Each row comes from the steps of one walk. Every step used is in the known rows, and no mark comes twice. Write the walk behind each row, first mark first.
(in the rows, 100 means zero)
Known rows:
d, t: 96; 100; 110; 92; 97; 103; 99; 97; 112; 96; 100; 110; 103; 96; 107; 103; 101; 109; 114; 99; 100; 98; 105; 90; 111; 106; 117; 96; 106; 114; 87; 99; 92; 109; 124
s, f, b: 99; 78; 94; 95; 87; 88; 80; 106; 74; 105; 97; 112; 98; 110; 94; 102; 100; 112; 94; 98; 103; 102; 101; 80; 92; 98; 92; 71; 119; 53; 111; 107; 106; 103; 93
a, k, s, f: 97; 100; 95; 73; 85; 87; 68; 90; 69; 115; 100; 121; 85; 113; 97; 107; 88; 118; 95; 113; 110; 117; 105; 108; 129; 98; 100; 45; 103; 67; 103; 75; 76; 121; 93
k, f, b: 98; 76; 99; 99; 86; 88; 78; 101; 83; 98; 99; 108; 99; 109; 93; 103; 100; 113; 94; 104; 103; 104; 102; 82; 97; 99; 94; 70; 118; 55; 108; 103; 109; 99; 87
a, k, s, f, b, c: 96; 85; 105; 85; 83; 82; 56; 88; 59; 104; 97; 135; 77; 116; 96; 109; 90; 123; 86; 103; 99; 111; 98; 88; 113; 96; 81; 35; 114; 19; 107; 86; 85; 115; 84
s, u: 97; 108; 106; 97; 105; 101; 106; 96; 102; 102; 109; 102; 97; 102; 108; 98; 102; 100; 90; 96; 110; 98; 100; 117; 113; 102; 99; 99; 89; 107; 89; 95; 96; 101; 95
u, k, s, b, a: 88; 88; 97; 77; 97; 84; 73; 92; 74; 102; 98; 123; 109; 118; 100; 100; 94; 111; 99; 109; 108; 108; 97; 95; 98; 100; 97; 51; 104; 62; 95; 95; 88; 116; 77
f, b, a, k: 98; 85; 96; 88; 81; 91; 69; 112; 91; 104; 96; 110; 109; 115; 85; 93; 95; 115; 94; 101; 99; 103; 125; 79; 106; 103; 88; 81; 105; 50; 118; 82; 71; 103; 92
f, b, a, s, u: 92; 90; 106; 98; 83; 89; 72; 110; 94; 113; 107; 107; 103; 117; 89; 92; 104; 113; 83; 93; 118; 101; 121; 97; 114; 108; 94; 79; 93; 57; 99; 77; 64; 101; 79
k, s, f, b: 95; 83; 97; 91; 84; 81; 70; 99; 65; 111; 98; 125; 95; 115; 96; 105; 96; 118; 93; 102; 112; 108; 97; 88; 101; 99; 97; 51; 117; 49; 102; 96; 100; 110; 84
f, b: 99; 85; 102; 105; 92; 95; 90; 107; 88; 101; 98; 105; 106; 105; 96; 98; 103; 106; 94; 97; 101; 96; 99; 88; 89; 101; 97; 96; 111; 73; 104; 107; 109; 95; 94
u, k, f, b: 93; 75; 97; 84; 98; 85; 75; 94; 80; 93; 105; 116; 107; 115; 106; 105; 102; 111; 87; 106; 104; 104; 93; 98; 96; 100; 91; 54; 117; 55; 97; 108; 122; 106; 69
t, d, b: 102; 103; 80; 77; 96; 93; 106; 97; 103; 99; 111; 99; 98; 104; 105; 97; 87; 128; 105; 90; 81; 106; 101; 111; 108; 110; 104; 96; 86; 113; 105; 94; 101; 99; 123
f, b, a: 97; 82; 97; 99; 88; 93; 83; 113; 99; 101; 95; 104; 113; 112; 90; 93; 102; 107; 97; 94; 100; 97; 120; 71; 88; 104; 90; 92; 106; 56; 113; 97; 86; 97; 90
u, k: 94; 101; 100; 83; 111; 98; 99; 93; 97; 93; 105; 108; 107; 106; 112; 102; 102; 97; 94; 104; 101; 99; 90; 115; 99; 102; 95; 85; 100; 103; 86; 105; 112; 107; 84
k, f: 100; 92; 98; 95; 94; 92; 87; 93; 95; 99; 100; 104; 93; 103; 99; 105; 99; 107; 101; 106; 102; 108; 104; 95; 109; 97; 99; 74; 107; 79; 105; 96; 103; 104; 95
u, k, s: 90; 103; 101; 80; 107; 93; 91; 87; 89; 99; 107; 121; 103; 111; 113; 105; 101; 102; 93; 108; 109; 105; 87; 124; 107; 103; 104; 64; 97; 94; 81; 94; 106; 113; 78
t, d: 97; 99; 92; 95; 91; 93; 100; 95; 108; 101; 105; 90; 95; 99; 105; 100; 95; 124; 102; 92; 93; 98; 103; 108; 106; 104; 116; 96; 95; 106; 98; 104; 96; 102; 110
u, k, f, b, a: 90; 73; 94; 80; 91; 84; 68; 101; 88; 92; 102; 116; 112; 122; 99; 101; 102; 111; 89; 104; 103; 104; 113; 82; 95; 103; 84; 51; 113; 39; 103; 100; 101; 108; 67
k, f, b, a, s: 95; 73; 98; 93; 72; 79; 55; 107; 88; 110; 99; 109; 99; 119; 81; 99; 99; 120; 93; 104; 111; 112; 127; 74; 109; 102; 93; 54; 110; 30; 112; 79; 71; 103; 78
b, a, s: 97; 98; 100; 95; 85; 95; 77; 107; 104; 110; 100; 100; 98; 109; 88; 96; 98; 106; 99; 102; 108; 107; 124; 90; 112; 104; 97; 84; 92; 76; 105; 75; 61; 105; 91
d, b: 105; 105; 88; 83; 104; 98; 107; 102; 95; 100; 107; 108; 104; 105; 101; 96; 91; 102; 103; 96; 87; 108; 96; 103; 100; 106; 88; 99; 91; 108; 108; 88; 104; 96; 111
d, c: 100; 110; 110; 111; 101; 96; 95; 102; 90; 98; 107; 120; 90; 100; 93; 102; 96; 103; 107; 99; 99; 105; 98; 105; 92; 103; 93; 93; 95; 91; 109; 89; 101; 97; 113
b, a, f: 99; 91; 95; 88; 82; 95; 78; 107; 115; 99; 96; 109; 105; 112; 86; 98; 97; 104; 100; 105; 105; 105; 136; 76; 105; 105; 89; 78; 98; 55; 125; 85; 74; 103; 96

Write each row's walk:
93; 111; 108; 94; 103; 94; 96; 89; 94; 108; 111; 114; 93; 106; 109; 101; 101; 107; 89; 100; 117; 103; 94; 126; 122; 103; 104; 81; 88; 102; 82; 84; 89; 109; 91
k, s, u
99; 87; 103; 102; 84; 90; 75; 100; 70; 109; 98; 101; 92; 102; 86; 98; 95; 111; 102; 108; 108; 109; 91; 98; 100; 97; 106; 75; 109; 79; 102; 93; 89; 100; 99
a, s, b
96; 94; 94; 81; 80; 86; 66; 106; 90; 115; 97; 107; 93; 115; 88; 100; 95; 111; 98; 103; 110; 113; 127; 86; 115; 101; 94; 59; 100; 56; 109; 77; 59; 111; 87
b, a, s, f
101; 78; 99; 97; 79; 90; 73; 106; 94; 101; 97; 115; 105; 111; 88; 100; 100; 110; 91; 104; 105; 102; 112; 80; 94; 103; 94; 77; 112; 46; 118; 99; 103; 96; 91
a, f, b
93; 92; 97; 78; 105; 91; 85; 87; 92; 91; 107; 111; 101; 110; 110; 107; 99; 105; 93; 111; 103; 108; 94; 110; 108; 99; 94; 59; 106; 81; 93; 105; 115; 111; 76
u, k, f
98; 92; 93; 79; 83; 88; 69; 99; 97; 103; 98; 106; 96; 113; 89; 101; 91; 116; 98; 111; 101; 114; 131; 86; 125; 100; 89; 62; 101; 59; 117; 75; 66; 112; 93
b, a, k, f
99; 85; 94; 89; 83; 90; 70; 105; 78; 104; 93; 105; 102; 109; 83; 94; 88; 115; 103; 108; 97; 108; 116; 82; 107; 99; 94; 73; 105; 60; 118; 87; 68; 107; 102
s, b, a, k
97; 74; 92; 92; 82; 86; 72; 113; 84; 105; 94; 112; 106; 117; 88; 98; 98; 112; 96; 97; 102; 103; 123; 65; 92; 101; 85; 67; 115; 34; 119; 98; 85; 105; 87
s, f, b, a
95; 80; 97; 86; 72; 82; 59; 98; 82; 107; 93; 123; 102; 117; 81; 99; 90; 119; 102; 115; 112; 113; 119; 73; 103; 101; 98; 47; 107; 31; 122; 83; 72; 110; 92
k, s, b, a, f
99; 96; 97; 89; 85; 88; 74; 100; 80; 114; 101; 106; 87; 108; 94; 105; 96; 111; 97; 105; 112; 112; 104; 101; 115; 98; 100; 63; 105; 74; 104; 85; 81; 109; 92
a, s, f
89; 82; 106; 78; 102; 81; 69; 84; 61; 93; 102; 139; 86; 120; 111; 111; 99; 114; 83; 98; 101; 106; 84; 96; 94; 97; 78; 30; 115; 24; 89; 107; 113; 116; 65
u, k, s, f, b, c
98; 109; 101; 105; 92; 88; 96; 97; 99; 99; 111; 111; 83; 98; 96; 102; 90; 124; 109; 91; 92; 103; 100; 111; 100; 107; 111; 88; 91; 100; 106; 94; 98; 100; 123
t, d, c
94; 87; 99; 95; 87; 88; 75; 99; 76; 108; 94; 114; 101; 111; 88; 97; 93; 115; 105; 104; 107; 108; 105; 80; 97; 99; 102; 66; 105; 58; 106; 88; 75; 108; 94
k, s, b, a
87; 93; 105; 80; 93; 87; 71; 103; 91; 106; 112; 114; 110; 124; 102; 94; 105; 110; 77; 96; 118; 100; 113; 111; 113; 108; 90; 65; 92; 60; 86; 82; 79; 108; 65
f, b, a, s, u, k
99; 81; 105; 93; 87; 87; 64; 90; 75; 93; 98; 118; 80; 109; 92; 107; 93; 120; 87; 101; 90; 108; 103; 82; 109; 96; 79; 55; 116; 27; 113; 95; 97; 104; 87
a, k, f, b, c
87; 99; 103; 70; 95; 84; 68; 89; 98; 104; 115; 112; 97; 121; 105; 101; 100; 112; 83; 107; 120; 112; 118; 120; 134; 105; 91; 43; 90; 67; 87; 74; 72; 116; 65
b, a, s, u, k, f
100; 79; 109; 102; 84; 91; 74; 98; 94; 90; 95; 121; 91; 109; 92; 104; 99; 109; 89; 97; 93; 101; 105; 73; 89; 100; 78; 72; 112; 23; 120; 105; 105; 95; 90
a, f, b, c
89; 84; 107; 79; 92; 81; 65; 89; 77; 105; 116; 117; 97; 120; 106; 104; 103; 117; 74; 107; 122; 108; 96; 123; 122; 104; 93; 42; 104; 56; 83; 89; 101; 110; 61
a, s, u, k, f, b
99; 79; 97; 91; 80; 85; 63; 99; 75; 103; 99; 111; 95; 111; 91; 103; 94; 122; 90; 111; 102; 110; 109; 90; 115; 99; 93; 60; 117; 50; 113; 88; 95; 105; 89
a, k, f, b
92; 76; 108; 90; 102; 86; 74; 85; 79; 81; 103; 120; 91; 114; 108; 109; 102; 111; 85; 99; 92; 103; 87; 90; 91; 96; 75; 48; 118; 32; 96; 114; 124; 105; 68
u, k, f, b, c
89; 83; 97; 74; 95; 81; 68; 93; 63; 105; 105; 131; 102; 121; 108; 107; 99; 114; 88; 107; 112; 106; 89; 103; 99; 100; 93; 35; 115; 49; 90; 100; 112; 116; 68
u, k, s, f, b
102; 103; 89; 81; 102; 93; 105; 88; 102; 89; 110; 106; 83; 102; 108; 100; 85; 126; 102; 81; 70; 104; 92; 104; 102; 107; 88; 90; 86; 89; 103; 97; 103; 97; 120
t, d, b, c
91; 99; 102; 77; 111; 91; 91; 82; 93; 95; 115; 112; 96; 111; 117; 106; 101; 104; 84; 106; 112; 105; 93; 130; 121; 101; 93; 59; 97; 89; 81; 100; 110; 112; 74
s, u, k, f
87; 80; 100; 78; 98; 84; 73; 96; 93; 95; 111; 117; 109; 124; 106; 99; 105; 112; 80; 99; 112; 102; 114; 100; 109; 105; 82; 51; 102; 48; 94; 94; 96; 109; 64
s, u, k, f, b, a
97; 92; 109; 94; 91; 88; 67; 81; 58; 100; 95; 125; 77; 106; 92; 105; 85; 119; 97; 111; 95; 111; 83; 95; 109; 94; 92; 53; 108; 44; 101; 91; 85; 112; 98
a, k, s, b, c
96; 83; 101; 99; 77; 89; 66; 114; 93; 110; 98; 106; 106; 115; 83; 93; 101; 111; 94; 97; 110; 104; 123; 77; 100; 105; 94; 79; 103; 51; 109; 81; 68; 99; 84
f, b, a, s
96; 84; 96; 79; 78; 82; 56; 97; 59; 115; 100; 128; 92; 117; 93; 105; 91; 127; 89; 112; 110; 113; 104; 97; 117; 99; 95; 40; 114; 40; 107; 80; 84; 116; 87
a, k, s, f, b
101; 94; 96; 86; 88; 90; 74; 92; 88; 102; 101; 106; 90; 105; 94; 105; 91; 117; 96; 114; 102; 113; 111; 103; 125; 98; 97; 64; 106; 76; 109; 84; 88; 110; 96
a, k, f
94; 87; 98; 85; 78; 86; 61; 105; 83; 110; 98; 121; 104; 120; 87; 96; 93; 123; 92; 105; 109; 108; 123; 85; 114; 105; 95; 62; 103; 44; 109; 71; 64; 110; 88
f, b, a, k, s
86; 80; 92; 69; 91; 78; 63; 99; 72; 105; 102; 131; 109; 129; 101; 102; 99; 115; 89; 102; 113; 109; 109; 87; 100; 103; 87; 32; 112; 31; 98; 92; 90; 120; 65
u, k, s, f, b, a
99; 87; 109; 108; 100; 94; 89; 91; 73; 90; 93; 109; 83; 98; 94; 103; 95; 106; 102; 95; 86; 100; 82; 83; 83; 93; 88; 83; 111; 59; 102; 116; 106; 98; 103
s, b, c
98; 79; 95; 91; 75; 86; 68; 105; 91; 101; 90; 110; 106; 112; 80; 96; 93; 110; 104; 111; 104; 107; 123; 69; 95; 100; 92; 66; 109; 37; 128; 96; 79; 102; 97
s, b, a, f
99; 104; 79; 71; 82; 85; 84; 103; 109; 110; 111; 100; 98; 113; 93; 92; 84; 131; 104; 90; 89; 113; 122; 101; 119; 114; 103; 80; 79; 89; 110; 69; 63; 101; 112
t, d, b, a, s
89; 76; 99; 79; 81; 79; 54; 101; 84; 103; 104; 115; 106; 125; 92; 101; 102; 118; 87; 106; 113; 112; 118; 89; 108; 104; 88; 39; 110; 33; 100; 84; 82; 109; 61
u, k, f, b, a, s
